Known rows, with every step that occurs
duram, zugog, piziv, sada, mumafiv: -21,-5,-1,-3,-20,-5,3,12,-6,-2,7,-10,2,-14,14,-4,-19,-19,6,-21
mumafiv, sada, lasalus: -12,-12,-14,-9,11,-2,-3,4,-7,3,-1,0,5,-11,6,4,1,6,-13,-8
duram, zugog, zaved: -15,2,-8,-3,-9,5,4,12,1,-6,2,2,-22,12,-7,4,-7,-1,-4,-7
duram, zugog, lasalus, lokat: 6,-3,-1,9,-3,-6,24,1,3,12,-1,-4,0,-5,-8,0,-16,-1,-16,-26
lasalus, zugog, piziv, sada: 0,-3,-2,-7,-20,-8,-3,9,-4,2,3,-12,-12,-12,-9,-1,-17,-16,5,-13
vunuv, lokat, lasalus: 12,2,-17,18,-1,17,-4,7,-4,10,6,1,15,14,-16,-3,1,11,2,-12
piziv, sada, lasalus, lokat, vunuv: 14,-4,-3,-2,7,-8,-5,5,2,9,-3,-5,15,10,1,0,-8,9,-16,-21
vunuv, lokat, lasalus, zugog: 34,0,-21,19,-6,18,-8,11,0,9,1,-8,8,4,-23,0,-6,4,-6,-15
mumafiv, sada, piziv: 0,-6,1,-13,-2,5,-12,3,-5,7,3,-2,-2,-9,15,-4,3,4,-15,-7
mumafiv, sada: -6,-6,-2,-10,-1,-2,-11,4,-4,8,1,3,4,-1,5,1,3,6,-11,-5
piziv, sada, lasalus, zugog, zaved: 0,-5,-20,-13,-5,7,-13,11,1,-2,-4,-13,-18,-1,-10,-1,-14,-10,-12,-14
lokat, vunuv: 12,0,0,-2,-1,-3,-4,4,3,-1,-2,6,-5,16,7,1,5,15,0,-7
zugog, piziv: -12,2,4,1,-8,-7,15,6,-7,-1,8,0,-14,-5,0,3,-2,-5,22,-2
piziv, zugog, lasalus: 0,-5,-5,-8,-6,6,30,-9,-4,7,-9,-7,-25,-2,5,-5,-16,1,-9,-21
lasalus, zugog: 20,-1,-4,1,-5,1,-5,4,5,-1,-5,-9,-7,-10,-7,2,-8,-8,-9,-3
zugog, lasalus: -1,-4,-9,1,-2,1,16,-5,-1,7,0,1,-10,-3,1,-7,-2,2,1,-13
piziv, zugog, lasalus, sada, mumafiv: 5,-6,1,-9,-8,9,11,-8,-5,4,-17,-22,-5,-13,16,-11,-17,-11,-11,-28
mumafiv, sada, piziv, zugog, zaved: -8,-1,1,-25,-10,17,-1,7,-7,7,-2,-7,-40,8,14,-3,-8,4,-22,-14
mumafiv, sada, piziv, zugog: 1,-7,5,-22,-6,10,3,-1,-8,7,-5,-10,-19,-8,18,-3,-11,2,-28,-14
vunuv, lokat: 8,2,-12,10,-9,12,-9,-2,0,-1,7,0,17,13,-7,-5,4,-1,5,-11
duram, zugog, piziv, sada, lasalus, lokat, vunuv: -5,-7,-3,1,-7,-17,12,16,-4,1,3,-5,0,1,-3,6,-22,1,-3,-32

Rows
6,-5,-2,-11,-7,13,28,-10,-5,5,-8,-10,-33,-11,15,-10,-18,-1,-15,-22
sada, piziv, zugog, lasalus
21,0,-2,7,15,-8,6,7,5,4,-2,-1,5,7,2,5,-1,13,-8,-14
sada, lasalus, lokat, vunuv
-19,-1,2,-8,-16,-8,3,5,-9,3,8,-3,-5,-2,-2,-3,-10,-8,15,-9
zugog, piziv, sada
-11,-9,-14,-8,4,0,-5,-1,-6,-1,-3,-6,11,-7,0,-3,-9,-4,-11,-11
piziv, sada, lasalus
22,-1,-6,4,-9,27,-7,2,-11,6,-10,-19,7,6,-11,-6,-15,1,-14,-23
vunuv, lokat, lasalus, sada, piziv, zugog
6,-3,-7,2,-12,-2,3,16,-8,13,2,-11,-13,-10,-18,3,-20,-3,3,-14
lokat, lasalus, zugog, piziv, sada
1,-7,-21,-13,2,5,-9,17,-1,2,-1,-7,-23,-6,-5,5,-5,0,-16,-11
mumafiv, sada, lasalus, zugog, zaved
14,-2,-18,10,-21,10,-6,15,-8,13,8,-11,3,2,-25,-3,-16,-4,8,-24
vunuv, lokat, lasalus, zugog, piziv, sada
2,-2,0,-1,-1,-15,8,12,-5,7,6,-5,0,4,0,2,-11,5,6,-24
zugog, piziv, sada, lasalus, lokat, vunuv
19,1,-13,18,-3,21,-24,8,-5,7,-1,-14,35,4,-5,-8,0,-1,2,-18
vunuv, lokat, lasalus, sada, mumafiv
1,-6,-4,-1,15,-6,1,7,-3,14,2,-6,15,-9,-1,5,-2,4,-20,-12
mumafiv, sada, lasalus, lokat
18,-3,-2,8,-5,-9,21,6,6,10,-3,3,-6,10,0,1,-10,14,-15,-33
duram, zugog, lasalus, lokat, vunuv
-30,-12,-14,-6,-9,-9,15,10,-12,-9,3,-6,-4,-15,-3,3,-24,-14,4,-21
duram, zugog, piziv, sada, lasalus
5,-3,-1,5,5,4,-10,8,-7,7,-10,-7,14,-1,-17,3,-4,7,-4,-4
lokat, lasalus, sada
-10,-3,1,2,0,-12,14,7,-8,9,8,-11,6,-11,-7,0,-16,-11,8,-17
zugog, piziv, sada, lasalus, lokat
0,-10,-4,-21,-9,10,18,-6,-9,14,-6,-8,-28,-11,21,-8,-13,5,-25,-27
mumafiv, sada, piziv, zugog, lasalus
7,0,7,-12,-5,12,12,-5,-4,-1,-7,-12,-24,-7,14,-3,-15,-4,-16,-10
sada, piziv, zugog
15,-7,-16,2,7,0,3,5,2,-7,-8,-12,-8,-20,-6,5,-10,-9,-11,-7
sada, lasalus, zugog
26,1,7,-2,-3,-2,29,-3,4,17,-9,-5,-23,15,6,-3,-15,16,-17,-32
piziv, zugog, lasalus, lokat, vunuv
25,-2,-8,9,3,5,-1,13,1,9,-6,-8,-9,-8,-16,6,-10,4,-11,-4
lokat, lasalus, zugog
13,-4,6,-6,1,15,3,2,-11,5,-17,-19,-11,-7,-2,-1,-19,2,-18,-12
lokat, lasalus, sada, piziv, zugog
